What can hang from each mark:
K830: K331
K586: K428 K616
K350: K402 K759
K616: K586
K331: K428 K830
K759: K350 K428
K428: K331 K586 K759 K827
K402: K350

Each row was made from one small tree. The marks that hang from a mark follow it in brackets, in the order of their numbers. Every link used is in the known rows. Write each row's tree.
In the rows, zero is written as 128.
Known rows:
K402(K350(K759(K428(K331 K586(K616))))): [115  90  79 177 112 111 154 140 141 138 135  80 129  81 128 111 118 120
 111 111 157 123 109 123 138 122 160 131 136  96 167 156 142 163 120 151
 128 109 157 111 155 122 167 154 113  90 162 146 152  98  94 137 164 160
 108 126 165 144 110 141  92 129 149 125  88 128 162  99 134  94 112 135
 114 153 138  93 133  68 153 136 164 149 141 138 136 155 128 112 117]
K428(K331 K586(K616) K759(K350(K402)) K827): [109  96  44 169  99 110 157 127 166  84 129  23 155  57 115 112 109 120
 130 104 173 155 127 102 174 101 137 127 159 102 200 154 115 199 114 143
 138 153 174 102 160  95 193 182 102 112 187 175 130  85 112 148 126 193
  74 155 171 114  89 174  79 135 153  96 102 107 162  99 145 105 136 127
 109 105 118 108 141  85 148 136 174 129 124 150 116 162 138 102 118]
K428(K331(K830) K759 K827): [122 121  79 181 102 133 146 118 138  81 137 113 137  96 112 128 141 127
 122 116 131 133 107 109 165  84  85 158 150 127 190 149 125 186 131 128
 157 154 171 105 118  95 179 168 147 139 162 139 148  77  92 146 118 170
  89 143 150 116 104 146 108 124 130  74 131 138 153 149 140 117 140 158
 111 125 126 102 153  99 123 129 147  93  87 168 122 167 116  68  95]
K616(K586(K428(K331 K759 K827))): [120 137  91 168 109 121 140 100 160 114 121  79 132 111 113 122 133 133
 127 114 148 152 147  78 167 102  88 130 135 137 185 150  91 183 126 135
 139 150 159 114 148 103 174 163 145 130 173 147 133 109 115 148 113 187
  94 130 150 111 104 148 101 108 164  82 117 141 145 105 146 124 137 174
  97 144 139 119 139  84 130 144 154  97  92 138 148 154 147 106  96]
K428(K331(K830) K759(K350(K402)) K827): [105  94  59 174 120 138 146 134 140  80 115  78 145  67 118 118 117 124
 130 101 149 141 124 131 157  95 123 140 150 115 184 145 130 167 114 132
 155 148 165 109 142  85 168 179 136 124 171 135 146  87  90 151 140 182
  81 154 149  99  87 170 113 123 140  92 107 125 151 142 140 118 141 119
 108 104 114  94 149  96 139 142 149 116 116 165 124 169 128  85 117]
K331(K428(K586 K759 K827) K830): [119 114  78 189 133 125 142 100 125  51 150 103 127  96 111 120 120 106
  97 103 119 136 103 104 150  87  75 165 161 117 176 164 117 198 108 122
 182 160 194 127 122 120 179 177 138 107 185 131 159  69 101 152 142 140
  93 163 158 102  84 144  95 123 149  88 135 145 162 159 149  97 144 170
 116 138 125 113 152 102 115 113 167  95  60 157 134 158 114  71 102]
K586(K428): [119 133 130 125 134 115 118 130 133 126 141 109 122 127 126 138 140 128
 125 132 139 129 145 111 124 138 108 126 128 135 106 130 139 136 128 130
 115 132 124 135 137 128 135 127 123 127 132 129 134 142 132 113 128 125
 132 111 122 118 120 121 126 127 138 111 111 132 129 126 131 124 136 140
 126 126 128 122 129 121 125 149 151 121 132 129 139 102 136 136 129]
K350(K402 K759(K428)): [117  75 112 125 148 146 108 138 121 152  99 103 142 107 157 120 110 117
 142 103 154 142 107 133 120 161 170 106 142 122 132 135 125 115 117 126
 128 105 131 120 140 112 133 150 106 110 129 110 143 135 117 118 151 179
 134 137 132 147 117 163 133 128 134 156  81 108 118 122 137 116 139 124
 119 123 116 109 139 117 152 140 139 144 168 124 147 127 116 158 159]
K350(K402 K759(K428(K331(K830) K586(K616) K827))): [117  48  54 185 117 137 141 125 139 100 115  73 149  60 130 133 114 107
 127  96 158 142 100 116 151 115 151 132 154  99 183 158 119 198 120 137
 143 132 151 106 154  77 180 188 112 109 186 130 166  85  90 118 159 180
  99 154 172 140  84 158  90 146 142 103  74 110 166 127 149  93 141 134
 114 129 110 103 160  56 136 141 182 123 125 158 126 142 117 119 116]
K331(K428(K827) K830): [118 117 108 164 122 126 132 111 116  75 151 136 113 114 119 137 127 112
 108 126 115 127 104 125 127  95  92 157 149 124 133 152 134 166 122 119
 162 141 164 140 117 112 138 150 139 120 164 104 158  99 100 124 141 115
 122 152 133 104 100 130 127 116 129 102 125 150 156 170 146 112 139 143
 106 143 108 118 151 101 111 131 149  98  95 162 135 136 115  86 128]
K830(K331(K428(K586(K616) K759(K350(K402)) K827))): [107  99  72 171 153 108 133 123 157  72 142  25 126  76 113 128  99  93
 112  95 158 149 144 132 159 109 134 137 175  99 181 154 128 192 110 130
 150 142 186 125 122  79 153 183  95  97 190 155 132  95 121 124 139 150
  95 164 168  95  84 189  93 121 166 102  98 123 155 110 155 114 136 127
 119 122 116  85 149  61 123 121 175 137 111 163 130 150 134 108 147]
K759(K350(K402) K428(K331 K586(K616) K827)): [100  74  48 171 138 114 151 142 158  97 110   4 139  53 122 122 106 105
 129 109 171 142 130 114 155 116 150 120 145  94 162 143 131 175 127 144
 120 135 171 114 184  79 169 165 110  97 177 162 156  94 103 140 152 188
  84 157 154 101  95 157  90 137 147 117  90 126 165 101 153 107 134 114
 108 128  99 105 132  75 149 159 168 147 142 153 115 136 139 123 133]
K759(K428(K331(K830))): [117  98 101 172 131 146 146 137 124  99 137 123 127 101 123 135 132 120
 108 112 125 123 108 114 134 118 120 139 130 124 145 135 154 159 128 130
 130 134 150 129 137 103 119 148 144 116 142 119 172  82  91 139 160 137
 111 148 127  98 125 121 128 130 122 121 109 158 147 158 133 112 121 130
 117 128 123  97 143  85 132 147 148 120 122 149 120 137 127 109 125]
K830(K331(K428(K586 K759(K350(K402))))): [113 103  94 163 188 131 128 118 145  72 139  60 128  87 121 141 103  97
 108  87 144 150 140 138 143 128 132 130 150 103 165 153 141 164 103 125
 160 158 190 132 118 103 117 171 113  98 165 153 137 101 140 148 139 144
 109 161 164  88 101 188 118 106 164 116 101 134 143 131 150 116 123 116
 125 105 129  92 145  81 137 112 161 134 120 147 143 153 135 117 156]
K428(K586(K616)): [131 117  99 130 126 101 136 129 137 112 158 103 132 112 120 125 127 123
 121 119 143 136 135 124 133 108 135 130 142 113 133 141 117 166 126 137
 121 132 131 127 148 130 158 138 115 126 145 155 134 111 133 116 134 116
 111 129 136 138 124 123  91 137 139 119 126 116 145 108 127 124 113 137
 138 121 127 135 124 104 117 132 162 136 121 122 122 121 142 125 115]
K350(K402 K759): [126  84 119 114 126 147 112 130 127 150 110 123 147 107 153 113 105 122
 146 109 147 135 128 149 123 151 172 114 145 120 133 136 114 123 106 118
 137 112 110 125 112 127 143 149 112 122 133 117 122 144 128 115 132 173
 139 123 140 165 110 164 134 131 140 139  84  94 123 122 126 131 143 112
 119 122 123 129 150 123 147 124 130 125 145 123 138 129 118 147 141]
K428(K331 K759): [126 131 110 153 116 146 146 119 140 121 133 112 141 112 106 136 142 123
 126 109 144 136 122 110 156 112 112 131 142 131 172 137 121 164 124 142
 133 143 154 104 120 110 160 152 135 131 150 150 143 105 116 152 116 165
 106 130 165 122 124 136 105 128 143 103 118 129 126 130 125 131 137 141
 110 142 147 103 138 114 134 121 136 115 113 133 123 165 125 102 112]
K428(K586 K827): [113 135 100 160 112 132 137 110 139 101 103  69 129 101 120 122 126 127
 134 121 140 135 119 112 152 114 114 139 135 117 168 136 116 139 128 127
 151 147 151 111 148 122 174 151 139 119 152 146 127 118 124 144 128 145
 106 153 151 125 109 137 110 137 139 111 139 122 152 117 142 114 142 148
 119 138 124 131 144 118 121 115 148 125  83 145 125 149 122 111 101]
K428(K331 K759(K350)): [121 122  82 160 119 124 148 140 145 110 135  86 139  96 117 121 121 124
 121 114 150 137 134 111 145 118 126 124 140 120 174 134 145 155 120 142
 132 145 168 113 144 107 144 150 129 118 144 146 136  95 110 164 133 157
 100 145 150 107 117 147 117 112 138 110 110 135 131 129 126 127 109 128
 123 118 132  93 132  95 148 130 139 128 131 134 126 159 142 102 122]
K428(K759): [128 126 121 136 127 129 127 126 135 124 133 119 139 119 127 128 129 122
 124 114 135 133 135 122 136 125 115 132 142 135 155 137 121 151 128 134
 133 134 147 121 131 122 147 142 122 126 134 135 124 110 121 143 130 145
 113 132 145 126 119 136 112 117 136 113 132 131 119 128 126 121 137 142
 134 138 140 119 125 128 128 121 139 118 114 139 129 152 134 115 117]

Write each row's tree:
[114  91  51 156 136  97 138 114 147  88 145  42 139  76 120 114  99  96
 114 108 162 149 130 113 148 102 126 129 170  96 159 164 115 197 119 126
 149 138 186 133 157 108 169 177  98 105 185 143 133  86 112 135 133 158
  89 154 144 102  74 170  81 118 158 106  98 119 153 118 154  90 136 127
 110 124 112 106 135  86 141 132 181 132 111 149 127 143 149 102 135]
K331(K428(K586(K616) K759(K350(K402)) K827))
[127  50  60 163 139 144 135 137 130 112 134  93 148  72 137 133 106 104
 115  90 154 138 106 122 134 129 165 119 146 101 160 161 130 189  99 137
 135 124 147 114 132  89 155 169 111 103 174 127 159  92  91 110 160 174
 109 143 149 135  96 164  94 147 142 114  66 108 155 125 135  97 132 121
 124 110 125 102 150  74 131 147 178 127 140 140 132 137 130 124 128]
K350(K402 K759(K428(K331(K830) K586(K616))))
[108 115  67 164 120 116 132 120 168 120 105  45 141  90 123 104 111 121
 129 107 166 157 155  97 164 110 125 109 139 124 168 149 108 167 118 132
 129 144 154 118 166  95 165 172 126 111 171 150 124 123 113 153 126 209
  80 137 134  99  84 172 104 116 164 105  94 123 143  97 148 119 133 138
  89 121 121 109 142  83 148 155 165 124 124 132 139 149 160 120 108]
K616(K586(K428(K331 K759(K350(K402)) K827)))
[ 97 113  96 161 133 117 138 137 136 105 115  44 117  83 132 126 124 120
 126 122 141 124 118 123 132 136 133 129 133 117 151 125 152 116 136 123
 127 121 167 121 168 104 127 140 120 108 139 124 154 111  95 157 164 143
 113 152 118  96 110 136 124 105 126 147 115 148 131 117 159 110 130 122
 125 142 105 110 124 105 159 156 139 139 136 147 121 130 126 122 139]
K759(K350 K428(K827))
[ 98  91  64 166 146 130 134 120 140  97  94  17 127  67 148 115 104 106
 133 103 151 139 114 119 146 132 144 118 136 101 158 133 141 122 127 123
 142 135 179 120 183 103 149 161 130  90 159 145 145 112 111 155 159 181
  91 161 128  98  82 162 106 124 140 146 103 133 146 104 158  91 134 130
 112 118  97 112 133 105 158 140 150 154 134 142 128 135 133 135 140]
K759(K350(K402) K428(K586 K827))
[109 103 104 164 123 141 121 130 127 140  99  77 132  93 136 129 123 124
 139 110 140 127 100 123 140 150 140 126 153 131 147 139 132 126 125 122
 140 116 170 111 143 114 151 152 121 120 135 116 146 115  96 133 149 166
 132 144 146 142 114 145 134 109 137 134  95 132 113 118 150 107 146 144
 119 161 113 109 144 109 145 140 139 123 130 142 140 145 112 126 131]
K350(K759(K428(K827)))
[118  75  92 147 142 146 117 125 119 139 100  68 147  94 153 115 101 108
 135  98 153 139 107 122 129 168 173 102 147 113 160 136 130 128 107 132
 139 116 143 117 140 122 149 157 113  98 143 128 142 128 129 125 160 174
 124 142 150 145 105 166 115 135 144 155  86 105 131 113 139 102 135 136
 126 126 126 121 138 110 152 126 143 140 141 127 145 132 124 154 145]
K350(K402 K759(K428(K586)))
[101 116  77 143 130 117 131 134 149 114 100  59 143  81 134 105 109 119
 138 110 149 143 128 136 145 124 146 126 150 117 169 133 120 134 129 125
 144 141 158 114 146 107 162 158 113 119 155 144 118 116 116 147 131 188
 102 147 139 121  90 173 114 121 141 122 115 107 132 110 134 113 143 119
 121 113 108 109 130 121 149 133 139 126 125 140 125 154 130 110 136]
K428(K759(K350(K402)) K827)
[116 119 105 181 152 112 135 104 144  79 149  66 123 101  92 143 124 106
 110  95 140 144 129 115 165  89  93 157 182 112 191 159 120 216 119 133
 149 148 186 120 119  93 168 175 104 116 185 167 141 100 133 125 125 127
 113 158 181 106 102 163  97 118 165  77 128 133 151 132 152 113 137 151
 126 143 137 108 163  65  95 112 172 116  79 159 135 148 122  92 116]
K830(K331(K428(K586(K616) K759 K827)))
[111  84  78 157 143 148 125 117 129 124  88  48 144  82 148 114 109 115
 149  97 158 145 105 128 144 148 159 117 148 117 170 143 122 129 112 124
 153 127 153 103 146 111 166 180 122 103 160 135 150 125 110 126 158 193
 111 153 163 149  98 172 112 129 151 141  98 107 134 107 146  98 156 148
 122 134 113 116 153 105 160 121 141 131 122 142 144 148 104 138 139]
K350(K402 K759(K428(K586 K827)))
[113  87  62 179 139 125 139 109 134  55 139  74 130  74 133 113 103  98
 100  92 140 143 113 117 143  96 106 143 162 105 164 168 130 177 110 114
 172 154 188 135 130 106 158 184 125  98 191 133 151  85 101 150 153 156
  89 173 134  86  63 168 100 115 148 107 118 135 170 152 156  97 138 153
 104 111 111 104 142  96 136 119 180 113  93 164 134 158 135  84 126]
K331(K428(K586 K759(K350(K402)) K827) K830)
[110 111  68 160 145 121 133 103 143  74 135  45 131  77 131 105  87 101
 121  97 152 149 120 114 147 111 121 128 156 106 171 156 120 163 105 127
 168 150 199 124 146 113 163 179 121  98 183 154 130  96 119 164 142 180
  89 159 152 101  81 174  98 113 156 119 108 120 154 128 154  93 145 144
 106 124 120 112 146 104 146 116 159 124  99 155 135 161 132 100 132]
K331(K428(K586 K759(K350(K402)) K827))
[126 118  89 165 108 141 143 121 131 102 147 149 141 109 119 135 142 125
 111 114 130 134 116 116 149 102 103 146 140 131 170 145 130 186 121 137
 145 146 153 113 119 104 152 159 141 134 150 136 149  80 110 145 135 147
  99 140 158 114 113 140 110 120 133  87 125 139 143 153 121 117 121 141
 121 109 137 106 144 102 123 126 142 100 102 144 123 156 124  83 110]
K428(K331(K830) K759)
[119 105  74 150 131 130 138 143 146 113 129  78 146  84 131 119 116 122
 128 114 154 141 135 126 150 128 138 112 139 121 166 135 132 157 119 131
 138 138 164 113 138 108 145 160 119 108 156 144 124 106 121 158 129 183
  99 138 146 111 115 167 113 122 141 116  98 115 139 121 129 128 124 111
 120 108 130  97 135 105 154 134 147 135 136 127 123 160 141 112 138]
K428(K331 K759(K350(K402)))
[118 109  98 130 127 128 126 140 138 128 130  81 143  99 141 106 110 116
 127 104 146 141 140 129 133 131 152 113 146 118 139 133 127 128 122 130
 127 129 139 125 142 111 133 152 110 113 139 138 119 116 120 144 132 158
 104 128 120 123  99 167 115 122 141 132 104 114 127 116 126 117 134 120
 130  96 127 111 123 123 155 132 143 140 138 137 129 140 137 119 137]
K428(K759(K350(K402)))
[107 114  54 173 112 123 143 109 153  82 111  32 146  67 120 111 115 117
 139 103 164 149 127 107 176 108 131 126 151 110 210 140 122 168 109 141
 159 160 183  99 158  94 195 185 136 108 179 167 134  92 112 169 124 198
  76 163 175 106  85 178  93 133 152  98 109 118 162 114 138 116 143 119
 108 114 121 109 146 101 154 127 152 130 102 153 118 168 130 100 109]
K428(K331 K586 K759(K350(K402)) K827)
[114  96  83 175 151 142 152 154 126  93 146 103 119  84 122 136 124 109
 108 110 134 120 119 128 125 118 122 138 131 110 135 142 172 143 132 135
 131 128 170 127 148  95 110 143 138 105 144 120 172  81  84 154 167 131
 106 147 123  72 115 131 123 115 121 121 103 162 148 139 140 105 104 133
 119 112 111  91 133  89 153 158 150 130 142 155 125 139 138 103 138]
K759(K350 K428(K331(K830)))
[108  77  78 178 127 160 130 110 138 111  84  45 144  72 140 127 115 116
 150 100 158 145  98 117 158 151 153 113 145 105 196 147 119 161 117 132
 159 136 171  96 146 101 183 192 128 108 171 138 153 115 109 148 147 216
 105 162 174 134  95 175 111 134 149 127  85 110 146 118 148 106 151 131
 101 146 117 113 159  85 161 129 149 134 112 148 140 160 105 132 118]
K350(K402 K759(K428(K331 K586 K827)))
[115  97 109 153 141 129 130 146 120 165 120 128 123 109 145 113 126 125
 120 117 131 119 111 142 118 146 169 124 127 111 133 134 147 104 121 125
 130  96 142 122 140 140 136 137 118 101 132 112 134 127  97 144 165 147
 136 119 133 153 112 145 136 111 136 160 101 133 125 106 134 106 125 132
 125 154 124 100 129 106 161 129 138 147 152 134 137 145 119 134 134]
K402(K350(K759(K428)))
[122  82  44 166 129  97 141 122 139  58 161  76 137  68 115 114 101  98
  95  89 144 150 127 121 144  85 119 147 168  97 161 169 124 205 112 124
 149 143 178 136 155  99 166 180 103 101 199 135 147  70  92 130 152 145
  87 149 133  92  63 171  76 124 147  96 105 129 171 136 152  91 134 134
 113 101 113  96 140  76 134 141 198 115  96 160 131 152 139  83 128]
K331(K428(K586(K616) K759(K350(K402)) K827) K830)
[122  98  56 180 118  88 145 126 145  49 167  91 126  82 103 120 112  95
  92 106 135 133 123 103 138  84  96 164 166 102 164 173 145 206 109 125
 153 147 196 138 156  99 159 172 111 107 191 142 160  61  91 142 157 114
  92 168 133  89  73 143  80 106 141  91 115 142 168 138 151  82 123 154
 118 119 122  96 141  78 132 137 187 110  95 160 122 147 141  73 110]
K331(K428(K586(K616) K759(K350) K827) K830)
[117  92  67 153 146  89 143 155 143 107 139  47 125  82 129 124 113 111
 114 112 151 127 128 111 123 125 150 116 135  95 124 133 153 141 125 136
 110 125 167 127 178 116 130 136 112  98 149 149 146  89 110 137 168 116
 108 142 121  97 113 129  87 121 137 145 104 138 149 101 145 101  96 128
 134 124 117 115 112  91 146 153 162 153 148 131 122 118 157 130 137]
K759(K350 K428(K586(K616)))
[119  93  85 181 124 134 148 135 135 121 113  90 125  91 142 108 124 124
 114 108 146 122 105 118 141 138 154 132 118 104 174 147 156 129 113 142
 151 121 166 107 153 127 159 162 130  86 153 139 150 103 105 164 164 170
 119 146 172 141 114 148 107 118 146 134 105 132 156 106 131 103 112 133
 114 151 140 101 144  84 158 119 146 138 136 140 136 165 120 120 118]
K402(K350(K759(K428(K331 K586))))
[107  71  77 178 114 161 128 124 119 109  93  94 146  75 132 130 120 117
 129 103 144 142  95 131 147 139 142 126 152 115 168 143 129 171 115 124
 150 126 158 107 128  82 158 180 125 118 162 109 166 102  88 121 156 199
 112 144 148 133  98 168 130 129 130 117  78 118 142 139 144 107 157 122
 105 133 112 105 171  78 149 141 154 111 130 163 135 145 107 116 138]
K350(K402 K759(K428(K331(K830) K827)))
[110 102  33 187 100 100 166 126 151  55 152  67 138  65 105 123 124 118
 109 110 152 139 127  95 165  82 109 154 160 107 193 158 128 209 123 137
 149 153 184 115 156  84 190 175 133 115 184 158 155  54  87 153 145 143
  72 160 153  96  92 147  75 123 141  80 114 130 169 125 139 105 115 143
 113 117 126  89 140  72 125 135 182 114  99 160 114 162 147  61  87]
K428(K331(K830) K586(K616) K759(K350) K827)
[114  95  92 166 135 122 136 134 126 141 116  93 126 104 149 110 127 119
 119 106 133 117 111 130 126 142 167 129 121 104 150 142 148 121 110 140
 146 114 163 115 146 145 155 153 122  93 147 126 136 111 112 154 173 147
 117 127 157 149 107 145 109 119 148 156 109 130 150 100 142  88 119 142
 122 138 135 111 132  99 148 123 149 145 128 127 138 154 115 123 125]
K402(K350(K759(K428(K586))))
[126 115 102 160 119 102 139 109 146  81 158  86 121 109 113 133 113 113
 110 120 137 141 123 105 143 104 100 146 155 104 153 158 113 186 122 131
 144 143 170 131 139 121 164 159 121 117 180 138 145 103 114 115 130 129
 113 153 146 121 102 128  88 131 152 103 123 129 159 123 149 107 138 136
 111 149 118 126 144  83 112 131 164 117 106 146 125 130 134 108 116]
K331(K428(K586(K616) K827))
[112  95  64 166 145 143 141 139 140  93 114  35 133  73 133 115 109 106
 122 107 157 145 119 123 141 138 152 106 126  96 156 135 151 136 122 135
 125 142 178 111 173 107 132 167 127  87 156 151 157 100 114 156 163 174
  92 157 148  88 107 155 111 130 136 144  87 124 159 121 143 102 115 114
 109 105 115 105 128  98 164 138 146 151 138 141 130 141 138 140 143]
K759(K350(K402) K428(K331 K586))
[136 109  89 165 119 136 147 109 130  67 135 127 131 101 115 139 125 117
 113 116 126 128 107 115 146  95 109 145 116 115 162 150 139 174 116 134
 151 161 162 116 130 113 151 152 146 116 158 138 160  98 120 143 138 131
  95 156 161  99 115 136 104 143 132  98 123 135 173 142 131 118 117 136
 111 100 134 116 148  96 123 118 147 111  96 136 125 145 127  94  97]
K428(K331(K830) K586)
[103  88  47 190 127 135 150 123 140  60 103  44 128  51 128 120 108 101
 123 102 149 139 103 120 147 112 133 136 129  99 173 144 149 159 115 130
 154 145 187 109 170  83 155 185 141  93 177 141 173  80  87 150 170 172
  81 171 153  81  83 165 107 132 135 120 100 137 168 129 154  93 126 116
 110 109 105  94 141  80 149 147 158 131 127 169 128 154 141 106 135]
K759(K350(K402) K428(K331(K830) K586 K827))
